Each row comes from the steps of one walk. Every step used is in the known rows, and no mark comes twice. Write the walk behind each row, first mark first.
Known rows:
loso/godav/reped/vazo/fupa: [ 27 -43  64  -1  -3 -23 -23  31 -35 -18  20 -15 -10  -5 -31  28 -32  11
 -46   2   3   9  -7 -13  49]
godav/reped/vazo: [ 28 -18  29 -21  10 -17 -25  28 -27   3  -3   9  -9 -16 -15  26 -11   4
 -41  22  -6  22   4 -21  43]
vazo/fupa/zunazul/vula: [  9 -15  62 -16 -41  26 -12   2  -7  19  23   7 -26  -3   7  12 -36 -19
 -12 -13  -7 -41  12  -8  13]
vazo/reped: [ -1 -11  34 -19  21  -4  10  31 -21   0  21 -15  12 -21 -29  -8 -20 -10
 -20  10  -5   6   9 -16  -2]
matu/reped/vazo/fupa/godav: [ 47 -27  69   4   5 -28   2   5 -51  27  25 -41 -11 -24  15   5 -20 -12
 -18  29  32 -29  -7  -5  27]
loso/godav/fupa/zunazul/vula: [ 24  -6  48 -39 -43  37 -15  -6  -2  36  10  20 -26  -2  19  28 -45 -14
  -1 -11  -6 -28  -5  -5  17]
benepa/reped: [ -2  16 -40  24  11 -15 -47  18  -5  35  33  -5 -22   4  -2 -10 -21  -7
  18   4  17 -10 -32  16   8]
loso/godav/fupa: [ 36  -8  10 -34  -7  15 -16  -9  -6   8  -5  -4  -1   1  -4  35 -44  19
   3  -5   1  16 -29   0  16]
benepa/fupa/matu/reped: [ 36  23 -11  -4  42 -11  -5  37 -49   5  -2   1   9   2  32  10  -4 -15
 -12   9   9 -13 -47 -21  44]
fupa/vazo/reped: [ -3 -19  58 -15  17 -10  12  45 -35  18  31  -6  29 -32 -34  -4 -17 -29
 -27  26  15 -12  -9 -12   0]
matu/reped/godav: [ 16   8  30  -9   8 -56  14  30 -42   5  -5 -18  -5  20  38  19  10   6
   2   3   3  11  -7 -25  25]
godav/fupa/matu/reped/vazo: [ 40 -12  35 -28  30 -17 -17  22 -40  13   6 -15  -6  -9  12  14 -11  -6
 -31  32   8   3  -2 -41  59]
benepa/reped/vazo/fupa: [ 11 -33  37  18   0 -32 -39  23 -19  -2  44 -38 -23  -4 -31   5 -32   3
 -25   7  15 -11   3 -10  40]
fupa/benepa/reped: [  3  12 -45  21   8 -22 -25  12   1  44  18  10  -2   1   0 -24   6  -4
  20  -3  35 -25 -35   1  19]
zunazul/vula: [ -1   1  52 -25 -28  22  -6  -2   5  14   9  24 -27   5  11   9 -14 -12
  -5   3 -17 -20  14   5  16]
matu/reped: [ 10  26  -7 -12  24   3  11  34 -46  -1   6  -4  -1  18  16  20   6 -16
 -13   1  -6  -2 -10 -11  21]
fupa/godav/reped/vazo: [ 45 -21  45 -19   8 -23 -20  21 -35  23   0   3 -11 -27   1  23 -15  -1
 -35  35   8  10  -4 -14  41]
reped/godav/fupa/zunazul/vula: [ 19  -7  55 -39 -39  20 -13  -6  -4  33   6   8 -25  -6  22  26 -43  -3
   0 -11 -10 -28   7 -18  12]
loso/godav: [ 21  -3  18   1 -25 -10   1   6   3  12   2  22 -10  15  24   7   8 -16
   6  -2  15  12 -43  19  22]
reped/vazo: [ 15 -16  29 -10  -4 -22 -15   6  -1   8   8 -10 -15  -9   2   5   3  -5
 -22  26   4  10  18 -19  35]
reped/vazo/fupa: [  9 -39  56   7  -6 -23 -15  15 -17 -20  29 -36 -12  -6 -28  11 -24   8
 -33   7   6  -4  18 -18  36]
fupa/benepa/reped/godav: [ 11  -1   3  14  -4 -74 -11  15  -8  37   3  -7  -4  10  29  -9  13  16
  28   2  33  -7 -25 -14  21]
godav/fupa/benepa/reped: [ 13  10 -47   6  12 -11 -34   6  -2  46  14   2   2  -2 -10  -8 -19  11
  21  -4  30 -22 -35  -5  18]
benepa/fupa: [ 18  36 -34   7  -4 -15 -21  20  12  -8   4  -8  -9  -9   8  23 -20   1
   2  -7   2   4 -38   4  19]
matu/reped/vazo: [ 23   3  23 -18  12 -19  -6  31 -32   6  14 -13 -17   2  10  19   5 -16
 -30  24  -1   8  10 -27  51]
benepa/fupa/vazo: [ 11  13  13  10  -9 -16 -13  34 -13  19  19   3  16 -17   0  18 -13 -24
 -12  17  31 -21 -54   7  18]
benepa/fupa/zunazul: [ 26  25 -37   9 -22   2 -19  17   3  20   5  -9  -4 -17  22  18 -27 -16
   3 -19  13 -20 -32 -13   6]
fupa/vazo/reped/godav: [  8 -24  77 -13   2 -64  14  36 -33  17  12 -20  18 -12   4   0  -6   0
  -7  20  20   4  -6 -27   9]
godav/reped/vazo/fupa/rova: [  6 -26  45 -11  -8 -22  18  10 -39   4 -12 -25   4 -23 -11 -18   5  -4
 -49  11   2   5 -27  -5  47]

Which walk is each row?
[ 48 -13  39 -29  23 -20 -17  23 -39  16   5  -5  -9  -6  22  16  -8 -11
 -29  30  12   7 -14 -35  65]  loso/godav/fupa/matu/reped/vazo
[  7 -19  60 -16   6 -62  13  30 -23   7   5 -26   6  -9   7   1  -6  12
  -1   8   4  16   6 -28   7]  vazo/reped/godav
[  6  -2  41 -11  14 -16   2  54 -27  14  34 -11  24 -35 -29   6 -28 -26
 -25  22  15 -10 -29  -9  11]  benepa/fupa/vazo/reped
[ 36  -3   1 -24  -6  -1  -7   8 -32  29  -3 -24   4  -7  20  32 -40   8
   4 -16   5 -12  -9 -38   4]  matu/reped/godav/fupa/zunazul
[ 34 -10  34 -16  26 -24 -13  27 -38  12   8  -8  -8  -6  21   2   8 -17
 -30  32  10   1  -1 -36  60]  fupa/matu/reped/vazo
[ 44  -9  23 -13  18  -1 -10  21 -55  24 -15  22   8 -23   0  26 -25   6
 -23  14   5  -2 -32   8   5]  fupa/godav/reped
[ 12 -15  56 -11 -39  14 -33  11  -8  34  37   3 -41  -5   7  11 -42 -26
 -14  -6   1 -44   6  -7  30]  benepa/reped/vazo/fupa/zunazul/vula
[ 20 -42  56  -1   3 -21 -23  29 -37 -22  19 -22  -8 -11 -39  25 -34  16
 -46   3  -2   5   7 -19  41]  godav/reped/vazo/fupa
[ 32 -56  61  11  25 -23 -21  -2 -23  -2   6 -12  10 -23  -1 -24 -16   5
 -22  18  24 -19 -11 -34  42]  reped/vazo/fupa/matu
[ 51   7   6  -8  15  -8 -19  30 -47  19 -14  16   4 -28   4  37 -33   9
 -21  10   8   1 -51  10  15]  benepa/fupa/godav/reped
[ 10   0   7 -27  -2 -27  11 -11 -24  35 -22 -30   5 -15  17 -16 -10  13
  -6  10  10  10 -42  -6  25]  benepa/reped/godav/fupa/rova
[ 18 -22  51 -22  -3 -18  -5  13 -27  28   5 -10  25 -15  -7  26 -30   5
  -8  20  26 -10 -26 -14   8]  reped/godav/fupa/vazo
[ 16 -11  68 -23 -33  20 -12  16 -23  21  28   1 -32  -1  12  21 -33 -24
 -24  -6  -8 -40  13 -17  35]  matu/reped/vazo/fupa/zunazul/vula
[ 26 -12   8 -28  -2 -27  20 -10  -2  19 -32   1  33  -4   1   5   7  34
   9  -9  24 -11  -2 -37  17]  reped/godav/fupa/benepa
[ 29  -4 -13 -18 -11  27 -15  -7 -10  26  -2 -17   6 -17   1  23 -49   4
   1 -19   3 -17  -5 -25  -9]  godav/fupa/zunazul
[ 30  -8   3  -7  -5 -33 -37  15   0  42  19  -2 -18  -6   2   1  -7  -2
  -5  23  32  -1 -22 -15  58]  loso/godav/fupa/benepa/reped/vazo
[ 32 -16  16 -27  -9  -2 -10   6 -21  29   2 -26   9 -22   6  23 -50   9
   2 -13   6  -9  -2 -38  -4]  vazo/reped/godav/fupa/zunazul
[ 52  -7  34 -16   8 -28 -28  30 -32  19  -1   2 -13 -30   2  31 -20   1
 -35  33  10  11 -18 -14  48]  benepa/fupa/godav/reped/vazo
[ 16 -17  37 -13   0 -24 -21  18 -32  40  18 -13  18 -13  -6  22 -37   3
  -2  23  32 -14 -37  -8   9]  benepa/reped/godav/fupa/vazo
[ 26 -18  17 -34   6 -28  23   1  -9  16 -25  -1  37 -11 -10   3   2  31
   4  -7  20  -7  -2 -43  16]  vazo/reped/godav/fupa/benepa
[ 13 -22  13  15 -20   5  -8   5 -17   7  18 -22   3 -12  -5   7 -28  -9
 -11 -25  12 -30  -1 -19  -1]  vazo/fupa/zunazul
[  8 -22  58 -32  21   1   5  39 -36  18  29 -18  30 -35 -43  11 -43 -11
 -28  23   9  -6  -9 -18  -1]  godav/fupa/vazo/reped
[ 21 -14  49 -27   3 -19   0  25 -46  29   9 -12  24  -8   1  33 -28  -1
 -12  20  24 -13 -32 -17  14]  matu/reped/godav/fupa/vazo
[ 36  -2  -2  12  25 -19 -25   3  -2   8 -11   7  14 -25  26 -18 -13   2
   1  10  23 -14 -50 -17  30]  benepa/fupa/matu
[ 13 -33  31   3  -9 -29  17   4  -4   0  -2  -3  22  -6 -19 -10  21  11
 -19  -5  29 -22   9 -31  39]  reped/vazo/fupa/benepa
[  8   0   9  14  -2 -67 -24  18 -11  29  14 -18 -19   9  29  -2  -8  13
  23   5  22   3 -24  -6  16]  benepa/reped/godav
[ 25 -49  48  16  27 -14 -16  -5 -24  -5   1  -8  18 -18   0 -27 -17   7
 -13   4  22 -25 -20 -23  23]  vazo/fupa/matu
[ 15 -25  65 -33  15  -2   5  40 -36  21  29  -9  28 -31 -35  12 -40 -18
 -25  21  14  -3 -23 -12   8]  loso/godav/fupa/vazo/reped
[ 31 -52  48  18  31 -29 -38   4 -24  10  17 -15   3 -23  -1 -29 -22   3
 -18  17  30 -24 -22 -26  43]  benepa/reped/vazo/fupa/matu
[ 39 -20  40 -21   0 -21 -24  33 -25   8  -4  21 -15  -8  -4  29 -10  -1
 -38  23   2  28 -18 -12  53]  loso/godav/reped/vazo
[ 36   4   7 -25  50   8  -2  18 -58   9  -6  -4  15   1  19  11 -20  -2
 -16   9   4 -10 -26 -31  32]  godav/fupa/matu/reped
[ 43   1  13 -23  42   6  -3  21 -56  12  -5   5   9   5  25  12 -16  -8
 -12  10   8  -7 -43 -24  40]  loso/godav/fupa/matu/reped
[ 41   3  21 -15  26 -28 -19  33 -32   8   9 -10 -11 -10  22  10   1 -16
 -30  31  11   1 -14 -32  66]  benepa/fupa/matu/reped/vazo
[ 24 -18  45 -20 -12   3  -8  14 -24  30  13   6  20 -10  -8  25 -30 -11
 -12  19  29 -11 -49   5  15]  loso/godav/fupa/vazo
[ 19 -11  66 -46 -32  20 -11   5 -13  32  14   3 -20 -13  11  23 -51  -7
  -6  -6 -10 -28  13 -22  12]  vazo/reped/godav/fupa/zunazul/vula
